Known rows, with every way that one mark hangs from another
q30[q770[q888[q248]]]: [  2   7   7  -9   3  -1   0   4  -1  -9  -5  -4  -1   7   9  -9   0 -11
  -5 -10 -14  -6   9 -12  -4  -9  -5 -14  17  -3   9  -2   8   7   7   8
  -3  -3  -1]
q749[q860[q324[q888[q248[q648]]]]]: [ -1   0  -3 -10   5 -10   2 -10   7  -3   5 -15  10 -19  -7 -24  14   3
 -26  -9  -3  -6   2 -15 -10 -21 -19 -16   7   0 -11 -11   8  18  -4  33
  -7   2  -8]
q526[q888[q248[q379]]]: [  1   3  -8   5  -2   0   3  10  -4 -20   7  -2   4 -12  14 -17  -5  -5
  -2 -20 -13  -5   1  -5  -4   6  -5   2  22   1  -1   5  -1   0   3  18
   0   0   5]
q526[q324 q888 q938]: [ -2   5   0  10  11   5   1  -2  -3 -12   2 -24  -5 -15  17 -13  -4   3
   4  -8 -15 -10  -1 -25  -7  19  -3  26   4  -7  -3   2  10   4  12   2
  -2   2  17]
q324[q888[q248[q30 q379 q648]]]: [ -5   8   6  -6  -6   3  26  -3  -2 -12  15 -14  17 -15   0 -10  -5  -3
 -24 -35  -6  -2  -3   0  -6 -14 -21 -17  28  -7  -7   2  -1  13   8  32
  -6  -3   1]
q860[q324 q770[q30]]: [ -5   9  10  -4   4  -7   4  19  -3 -10   2  -1   3  -4 -18 -21   2   4
  -8  -3 -10  -7   3 -10  -3  -3  -5  13   5  -2 -12  -7   7  -6  -4   0
   4   3  -7]
q888[q248[q860[q324 q749]]]: [ -5   4   6  -3   3 -23  10  15   8   1  10   3  23  -8  -1 -37   0   5
 -18  -4 -14  -4  -1 -10 -10  -4 -19  -9  16  -7  -5 -11  18  14  -8  25
   5   2  -1]
q324[q888[q248]]: [  4   2  -5   0   0  -4  -3 -11  -1 -10   3  -4  21 -15  -4  -8   6  -2
  -8  -7  -1  -1   1  -5  -6 -20  -9 -20   9  -1  -1   0  12  10  -1  15
   3  -1  -4]
q379[q248 q770[q30]]: [  3   7   1  34  14  -3  -9  -4   8   7  -4  -4   9  -2 -12   5  -8   9
  -5  -1 -12 -11   3   1  -2 -16   1   4   7  -2   0  -1   8 -13 -11 -18
  -6   8  -1]
q648[q248[q860]]: [  0   8   1  -7   3   7   1  21   1  -5   3   2  10   2  -1   3   2   1
  -2  -8   4  -8  -7  -3   3   0 -10  -4   7  -2  -4  -9   2  10   7  26
   4   4  -4]
q749[q860[q248[q30] q324]]: [ -6  -4  -2  -5   3 -17   6   4   6  12   6   5 -14  -2  -9 -13   9   0
  -9  -2  -3  -9   1  -8  -5  -7 -13   3  10   1  -9  -8   6   6   1  20
  -4  -2  10]
q30[q770[q860 q888]]: [ -2   2   3  -8  18   0   1  -1   1  -8  -6  -7   0  20   7  -7   1  -5
   4 -11 -14  -8   5 -11   1   2  -3 -23  -2   1   3 -11  -9  -3  24   0
  -3   3   1]
q860[q248[q379]]: [ -2  -1  -2  -6  -1  -3  -5   1  -3   1   5   1   6   1   5  -4  -2  -6
  -4 -12  -3  -6   0  10   3   7  -4   4  22   0  -1   1  -7  -8   6  12
   6  -2  14]
q648[q248[q30[q770[q860[q324]]]]]: [ -2   6  12 -17   9 -11  19  30   5   4   1  -3   1  17  -5 -16   6   4
  -8  -9  -5 -13  -1  -9  -5  -1 -12  -7  -3  -6  -7 -13 -11   6  19  17
  -7   2  -7]
q770[q888]: [  0   1  -2   3   6   4   0  -6   0  -8  -2  -1  -3   0   5  -3  -4  -2
   2  -6  -9  -5   4 -14   1   3  -2 -13   6   0   4  -4   0  -5  12   0
  -1   0   2]
q648[q248[q30 q379 q860]]: [ -5   8   5  -5  -1  10  23  27  -1 -10  10   6   6   4   2   0  -9   4
  -2 -24   1  -8 -10   5   2   7 -14  -6  24  -4  -7  -5  -5   7  11  38
   1   2   2]
q526[q324 q888[q248]]: [  4   9  -8   1   3  -1   1   1   2 -19   3 -11   0 -21  13 -14   1  -3
  -1 -14 -25  -9   2 -27  -5   3  -5  15  15  -9  -2   0  10   7  -1  14
  -2   3   7]
q248[q648 q860[q324[q888] q770]]: [ -5   4  18 -23   6   3  16  14  -3 -15  10  -9  32 -11  -9 -14  10   4
 -27 -11  -6  -5  -3 -18  -7  -6 -26 -20  13  -6 -10 -19  12  21  14  26
  10   6 -12]
q379[q248[q30 q860]]: [ -1   5   7   7   7  -3  15   8   6   7   7   9  12   5   0   9  -5   4
  -3  -7 -12  -8  -3   1  -1  -8 -15  -9  14  -5   1  -6  12   3   4   2
  -3   6  -4]
q30[q770[q860[q248 q324] q888]]: [ -4   0   6 -17  20 -17  -6   3   6   6  -3  -5   7  14   3 -24  11  -8
  -5 -12 -21 -15  10 -21  -4   4 -11 -21   8  -2   1 -18  -6  -6  27   4
   0   1   8]
q860[q248[q379] q324 q749]: [-10  -3   3  -8   0 -25   4  12   1  11  10   6  15  -1  -1 -34  -2   8
 -19  -2  -5  -7  -3   0  -8  12 -10   5  20  -2  -6  -3  -3  -9   5  11
  10   0  17]
q248[q30 q648 q860[q749]]: [-13   7  14  -7  -2  -2  35  15   0   2  15  -9   9   3  -1  -8 -13   8
 -26 -22 -13  -4  -9  -6  -3   1 -25  -5  15  -9  -6  -7   9  16   2  24
  -3   2   2]
q248[q30[q770] q860[q324]]: [ -6   3  23 -18   7  -6  27  25   4   7   3   6   6  20  -2 -14   5   2
  -8  -8 -10  -3  -6  -7  -6   0 -18  -4  16  -7  -2 -15   8  15   7  14
  -2   1  -2]
q648[q248[q30 q860]]: [ -3  10   5  -2   1   6  19  24   0  -4   8   5   2   2  -3   6  -4   1
  -3 -16  -1  -6 -10  -5   1  -2 -17  -4  13  -9  -5  -5   4  12   9  30
   0   3  -4]
q324[q888[q248[q860]]]: [  3   5  -2   0   5  -2   1  -5   3 -12   6  -1  30 -14  -2  -7   6  -5
  -5 -13  -5  -1  -3  -8  -7 -16 -14 -25  18  -1  -2  -6  16  18   3  29
   7   0  -5]
q648[q248]: [ 4  6 -4 -3 -2  1 -4 14 -4 -3  0 -1  0 -2 -3  3  0  1 -6 -1  7 -4 -2 -4
  2  0 -2  3  1 -3 -3  0 -5  1  3 14  1  3 -4]
q30[q770[q860[q248[q648] q324]]]: [ -5   1  14 -28  13 -18   1   7   6  16   2 -18  12  13  -2 -18  14  -6
 -25 -16 -20 -11   7 -10  -5   1 -20  -4   8  -5  -8 -18  -9   5  17  11
  -4  -1   4]
q248[q379[q770] q648 q860]: [ -5  -1  16  11  10  11  17   6   5  -6   4 -14  17   3   6   1  -9   4
 -17 -27  -8  -7  -7   9  -1   6 -14  -9  20   0  -4  -6  -1   8   4  27
  -3   4   3]
q526[q324 q888[q248[q30]] q938]: [ -2  11   0  13   3  -1  18   4  -1 -15  11 -23  -6 -22  19 -17  -6  -8
   0 -23 -24 -12  -2 -25 -10   8 -12  24  18 -11  -1   5  18  11   7  18
  -5  -4  15]
q770[q860[q248[q379 q648]]]: [ -9   0  -1 -13  11  -5   1  -5   2   4   9 -17  11  -1   2  -5  -1  -8
 -16 -33 -14 -11   3   7   3   9 -14  -9  17  -2  -8  -6 -20  -6  17  20
  -1   0  10]
q860[q324 q749 q770[q888]]: [ -6   1  11  -7   4 -12  11  21  -5 -15   3   1   8  -4   1 -31  -6   8
 -19   6 -14  -5   5 -24  -7   4 -10  -7   3  -3  -2 -11  13  -2  10   2
   9   6  -3]
q324[q888[q248[q30]]]: [  3   7  -1   4  -4  -4  15  -6  -2 -11   9  -1  13 -14  -6  -6   3  -2
  -8 -14  -3   0  -1  -7  -7 -23 -13 -17  15  -5  -3   4  14  13   6  19
  -2  -3  -3]
q648[q248[q379[q770[q30]] q860]]: [ -3  13   2  20  11  13   4  19   7 -11   1  -3  13   3 -10  -4 -12   9
  -1 -28  -5 -12  -8   7   2   2 -10   1  25   0  -7  -5  -4  -1  -1  30
   1   6   4]
q30[q770]: [ -1   0  10 -15   1  -1   3   9   0   2  -4   1  -2  17   1   0   3  -2
  -4   1   0   0   0   2  -2  -2   0   3   1  -2   3  -4  -1   6   2  -4
  -1  -1  -2]
q526[q324[q888[q248]] q938]: [  3   8  -2   5   5  -1  -3 -19   0 -13   5 -27  20 -26   9 -15   7   0
  -4 -11  -8  -6  -2 -17 -10  -8  -8  -1  11  -7  -6   1  18  14   6  15
   2  -2   9]
q860[q248 q324]: [  0  -2   3  -7   2 -19  -8   3   2  13   1   1   8  -4  -5 -16   9  -4
  -9   0  -6  -5   2 -11  -3   2  -8   3  13  -3  -4  -7   4  -4   4   8
   6  -3  11]

Rows
[ -4   5  20 -16   9  -6  10  23   1  -2   8  -6  24  -5  -1  -8   4   1
 -28  -4 -15 -12   3 -12  -4  -4 -21  -6  14  -4  -7 -18  13   7   4   5
   1  10 -16] : q379[q248[q648 q860[q324 q770]]]
[ -2  10   2   2   4   3   7  -5  -2 -14  10 -38   1 -26  21 -19  -2  -7
 -14 -25 -26 -13   3 -29 -10  11 -17  23  17 -13  -7   2  11  13   6  21
  -7  -2  13] : q526[q324 q888[q248[q648]] q938]
[ -2   7   7  -5   9   1   4   2   4   9   6  -8  17  -1   2  10  -1   1
 -17 -11 -13 -10  -1  -1   0  -6 -17  -9  14  -2  -2 -10   8   5   0   4
  -2  10  -8] : q379[q248[q648 q860]]
[ -9   2  10 -11  10   1  22  10   2  -5   3   1   1  22   5  -8  -6   1
   2 -23  -7  -5  -2  11  -1   3  -8 -11   6  -1  -1  -6 -19  -2  18   7
  -8   0   1] : q248[q30[q770[q860]] q379]
[ -7  11  -7   8  20 -10  -1  -9  11  -4   0  -7   1   0 -13 -29   3   6
   7 -17 -27 -15   6 -20  -2  -1 -10 -16   3  -3  -8 -17 -12 -18  15   3
  -4   5   3] : q770[q30 q860[q324] q888]
[ -1  17 -11  12   4  -1  -4  -8   2 -11   1  -7  -4  -9  -6 -13  -7  -4
   3 -22 -24 -10   7 -13  -2 -11  -8  -9  20  -3   0  -3   5  -7  -4  12
  -6   0   3] : q770[q30 q888[q248]]
[ -4  -2  14  13   7   8  12   1   2  -3   1 -16   9  -2   6   0 -10   2
 -19 -20  -4  -5  -2   9   0   5  -8  -1  13   2  -2   2  -7   2   5  13
  -7   0   4] : q248[q379[q770] q648]
[ -4  13   1   3   4  12   2   6  -8 -22   0  -4  -5  -5 -11  -7 -10  -1
  -1 -14 -18  -8   5 -15  -1  -4  -5  -2   8   1  -4  -5   5 -11   5  -1
   2   4  -2] : q860[q770[q30 q888]]
[ -6  14   6  -1   6  14   7  12  -3 -24   4  -2   2   1  -9  -5  -5  -1
   1 -21 -22 -12   1 -15   0  -3 -10 -11  16  -1  -1 -13  11  -1   7  11
   7   7  -3] : q248[q860[q770[q30 q888]]]
[  2   1  -9  -3   6 -12  -5 -11   7  -7   2  -2  10 -19  -8 -24  18   4
 -12   3   4  -3   1 -12 -10 -22 -10 -17   4   5  -7  -9  12  15  -5  28
  -2   3  -7] : q749[q860[q324[q888[q248]]]]
[ -1   1   7  31  19  -6   4   4   9  -2  -2   1  25   2   8  -2 -13  13
 -14   1 -19 -14  -1 -13  -6  -6 -13 -21  14   0   7 -10  21  -3   6  -3
   1  12   2] : q379[q248[q860[q749]] q770[q888]]
[ -3  -3   5 -11   5  -3   3  14  -1  -9  -1   3  -8  -4  -8 -15   9   2
 -12  11   5  -4   4  -8  -5  -4  -2   4 -10   5  -8 -11   6   6  -2  11
   0   5 -11] : q749[q860[q324 q770]]
[ -7  -7   6  16   5 -14  -1   8   3   2   4  -2  17   2   3 -11 -12   5
 -21  -7  -6  -8  -4   8  -5   4  -5   2  19   1  -2   4   2  -4   1   9
   8  -1  19] : q860[q248[q379[q770]] q749]
[ -3   6  -2  -4   7  -2  -1  -1  -1 -19   2  -4   3 -11 -26 -23   9  11
 -11   0   2  -5   1 -14  -9 -17  -8  -3  -4   5 -14 -14   8   5  -3  16
   3   7 -11] : q749[q860[q324[q888] q770[q30]]]
[ -7   8   9 -14   5 -10  22  27  -1  -3   3  -3   1  20  -3 -11  -6  10
 -18  -8  -7  -8  -3  -4  -3  -3 -13  -4  -7  -9  -6  -7  -8   7  17  14
  -1   4  -4] : q648[q248[q30[q770[q860[q749]]]]]
[ -4   0   4  -3   3 -18   6   2   3   0   5   1  26  -7 -10 -30   5  19
 -18  11   1   0  -5 -14 -12  -7 -10 -13  -2  -3  -6  -8   9   4   5   6
  10   4   1] : q860[q324[q888] q749]
[ -3   7   6   5   6 -12  23  27   4  -8  11   3   8 -10   4 -28   4  -5
  -6 -19 -22  -9  -2 -25  -8  -1 -23  -3  27  -9  -4  -6  18  15   6  31
  -3  -1   3] : q526[q888[q248[q30 q860[q324]]]]
[ -7  11 -10  12  17   1  -3 -15   7 -12  -1 -10  -5   2  -9 -11  -6   3
  12 -23 -25 -13   5 -13   1  -3  -6 -18   0  -1  -3 -11 -11 -16  13   1
  -3   4   1] : q770[q30 q860 q888]
[ -4   7   2  -1  -6   5  19  22  -5  -7   6   5  -3   3   1  -2 -10   4
  -2 -19   5  -4  -8   5   1   4  -8   3  15  -4  -5   3 -11  -1  11  26
  -2   1   2] : q648[q248[q30 q379]]
[ -2  -1  -4  -3  15 -16   1  -8   9 -11   7  -4  33 -14  -3 -36  10   2
  -3 -19  -8  -5   3  -4  -8  -8 -14 -31  11   0  -7 -10  -8   2  15  25
   1   1  -2] : q770[q860[q324[q888[q248[q379]]]]]
[ -4  10  13 -10  -2  12  22  41  -9 -18   8   4   6  -1  -4   7  -5  -1
 -10 -15   0  -9  -5  -5   1  -3 -16  -1  10  -7  -6  -6  10  16  12  30
   4   4 -11] : q648[q248[q30 q860[q770]]]
[-10   7  12  -1   3  -9  29  14   4   9  14  -3  16   4   1   0 -12  11
 -31 -12 -20  -8  -6  -2  -4  -8 -24  -8  17 -10  -3  -7  13   6   2   7
  -2   8  -2] : q379[q248[q30 q648 q860[q749]]]
[  0   7  12  20   6   1  23   1   3  -9   2 -17   3 -13   9  -2 -12  -8
 -24 -30 -23 -10   7 -16  -4 -14 -20 -16  23  -5   1   1  12  11   5  24
 -16  -2   2] : q379[q770[q888[q248[q30 q648]]]]
[  1   0   3  35  27  -5   9  -6  11  -1  -3  -3  12   2   6   6  -8   2
  -2 -13 -23 -18   7  -9  -3 -11  -9 -27   2   1   6  -4   3 -11  21 -10
 -13  10  -2] : q379[q248[q30] q770[q860 q888]]
[  1  -2   1  -7   5 -15  -9  -4   1   7   6   0  23  -9  -9 -16  15   0
 -13   3  -2  -5   0 -14  -8  -8 -12 -12  14  -4  -5  -6   7   3  11  11
  10  -2   8] : q860[q248 q324[q888]]
[ -5   5   3  27  25 -13  -1  -3  14   3  -4 -11  11  -1 -18 -22   1   7
  -1 -12 -18 -11   2  -5  -3  -7  -5  -5  -5   2  -9 -12  -4 -11   1   3
  -5   5   0] : q379[q770[q30 q860[q324]]]
[ -6   3   8 -10  -4  -4  14   3  -4  12  10 -12  -3  -3  -2   7  -2  -9
 -22 -22 -11  -6   1  -4   1  -3 -19   3  20  -8  -4   1   1   5   8  16
  -2  -5  11] : q860[q248[q30 q648]]
[ -3   8  -3  34  26   0  -5 -13  12 -10  -5 -13   1   1  -9  -8  -7   3
   5 -23 -26 -14   6 -13   1  -6  -4 -16  -1   2  -1  -8  -5 -15  11   0
  -7   6   4] : q379[q770[q30 q860 q888]]
[-11  12  -5  -5  10  -5   0 -10   5   0  10 -22   7   0 -10 -11  -5  -3
  -9 -41 -23 -12   2   6   3   5 -15  -2  20  -2 -13  -7 -23 -15  11  20
  -2   0  12] : q770[q30 q860[q248[q379 q648]]]
[ -1  -6   6  16   8  -4  -7   3   3   2  -1  -1  14  -2   4   2  -6  -5
  -9 -12  -3  -8  -2  10  -1   5  -4  -1  21   3   2   3  -2  -6   4  12
   3  -2  15] : q860[q248[q379[q770]]]
[ -8  -1   9 -14  15 -22   7   3   7  -2   0  -6  28  12 -10 -34  10  18
 -20   4  -6  -4  -2 -13 -12  -7 -12 -22 -10  -3  -8 -19  -2   8  17   3
   7   4  -5] : q30[q770[q860[q324[q888] q749]]]
[ -8   5  11  -2  -1 -23  27  22   5   2  15   6  20  -6  -1 -34  -2   4
 -19 -10 -17  -5  -3 -10  -9  -8 -24  -7  23  -9  -6  -8  22  15  -2  29
   3  -1   0] : q888[q248[q30 q860[q324 q749]]]
[ -3  10   0  -4  -1   0  19 -10   0 -19  10  -8  18 -21   4 -15  -3   4
  -2 -26 -11  -4  -6  -7  -7 -10 -12  -9  28  -9  -6   1   3  10   7  28
  -1  -2   6] : q526[q324[q888[q248[q30 q379]]]]
[-11   4  10   2  -2  -6  27  16   3  -2  11   5   7   6  -2 -10 -10  10
 -10 -11  -8  -1 -10  -1  -5  -1 -16  -5   9  -7  -2  -4  12  10   4  15
   3   2   4] : q248[q30 q860[q749]]
[ -1   5   0  -8  -3   4   8 -10  -3 -14  10 -16  22 -17   2 -13  -1  -1
 -21 -27  -4  -1  -1   2  -5  -8 -15 -19  24  -2  -5   1  -4   9   5  30
  -1   0  -1] : q324[q888[q248[q379 q648]]]
[ -6  10  -5   5  15 -14  -2  -5  12   2   3  -8   5   0 -19 -26   5   6
   4 -14 -18  -9   3  -7  -2  -2  -7  -2  -3  -2 -12 -14 -11 -11   2   2
  -2   1  -1] : q770[q30 q860[q324]]
[  0  10   0  -8   6   1   3 -13   6 -17   6 -11  29 -23   2  -9   7   1
  -4 -17 -14  -5  -5 -20  -7 -14 -14 -16  18  -9  -5  -8  16  20   1  30
   8   4  -1] : q526[q324[q888[q248[q860]]]]
[ -2  -6   1 -15   4 -10  -9  14  -3  -1   4   2  -6  -6  -8 -15  13  -3
 -18   6   1 -10   7  -9  -3  -4  -8   7   1   6  -9 -11   9   4   0  14
   4   5  -2] : q749[q860[q248 q324 q770]]
[ -9  -1   8  -3  -1 -28  16  16   3  16  11   5   9  -1  -7 -27   0   4
 -22   0 -11  -6  -2 -10  -9   1 -17   7  16  -8  -7  -4  11   0   4  10
   4  -2  13] : q860[q248[q30] q324 q749]
[-10   7  18 -18   3  12  29  12  -5  -6   5 -11  -8  19  11  -6 -11  -1
 -15 -32 -15  -7  -4  -5   0   7 -14 -13  25  -8   2  -5 -11   3  22  15
 -12  -2   7] : q248[q30[q770[q888]] q379 q648]
[ -2  10  15 -19  -3  -1  24   4  -4  -6   5 -16  15  -1   0  -5   3  -5
 -28 -26 -10  -2   0  -6  -8 -23 -20 -15  20 -10  -3  -1   9  24   7  23
  -8  -2  -7] : q324[q888[q248[q30[q770] q648]]]
[ -2  16   5  -1   4  -9   2  12  -5 -19   2  -3   5 -16 -11 -30  -1  -7
  -9 -15 -26 -12  13 -23  -7 -10 -11  -5  18  -2  -4 -10  13  -4  -4  12
  -1   1  -6] : q860[q324 q770[q30 q888[q248]]]
[ -4   7   3  -8  -4   0   9   1  -2  -6  10 -12   8 -10   9 -12  -6  -7
 -17 -29  -9  -4   4   8  -2   0 -12  -4  23   0  -3   3  -6   5  -4  27
  -6  -2   1] : q888[q248[q379 q648]]
[  1   1  13  28  14  -1  15  10   9   7   0   5  19   3   1  13  -6   4
  -9  -7 -11 -10  -3   2  -3 -12 -12 -12  15  -2   3  -4  19   6   3   1
  -6   8  -3] : q379[q248[q30 q860] q770]
[  2   6  -7  -8   2   0   1 -16   1 -21   6 -11  24 -23   4 -17   2   4
  -4 -19  -9  -3  -2  -9  -6  -6  -8  -8  23  -5  -5   0   0   5   2  22
   2   1   5] : q526[q324[q888[q248[q379]]]]
[ -4   8  -8   0  18 -21 -12 -15   8   3   7  -9  23  -9 -26 -24  13   6
  -5 -16 -17 -13   1 -14  -6 -11 -15 -16   7  -1 -13 -16  -3  -8  14  12
   8   1   8] : q770[q30 q860[q248 q324[q888]]]
[ -7   5   2  -4  13  -4  16  -7   4   1  10 -19  -2  -1   3  -2  -4 -11
 -12 -36 -27 -15   6 -17   2  -1 -22 -21  16  -6  -3  -8  -9  -5  28  16
  -7   0  11] : q770[q860[q248[q30 q648]] q888]
[ -6   3  14  -5   7 -19   8  29   1  -4   9  10  29  -2  -3 -21  -2  11
 -25  13 -12 -10   2  -7  -8  -2 -16  -3   8  -2  -4 -16  21   3   1  -5
  10  11 -11] : q379[q248[q860[q324 q749 q770]]]
[  0   6   1  14   9   3   2  11  -1 -13   8 -14   8 -14  17 -15   0 -12
   1 -19 -13 -11  -2 -15  -8   7 -15   6  18  -2   0   1  22  15   8  25
   3  -4   9] : q526[q888[q248[q860]] q938]
[-10   9  -2  34  23  -6   3  -8  12 -12  -2 -13   7   1  -8 -20 -14  12
  -6 -17 -27 -14   2 -14  -3  -6  -7 -18  -3   0  -1  -8  -3 -14   8  -1
  -4   6   7] : q379[q770[q30 q860[q749] q888]]
[ -9   4  10  -7  -5   7  27   6  -1  -2  11 -10  -3   1   3  -4 -11   2
 -12 -28  -6  -2  -5   8  -1   4 -13   1  20  -4  -5   3 -11   2   8  19
  -8  -4   5] : q248[q30 q379 q648]
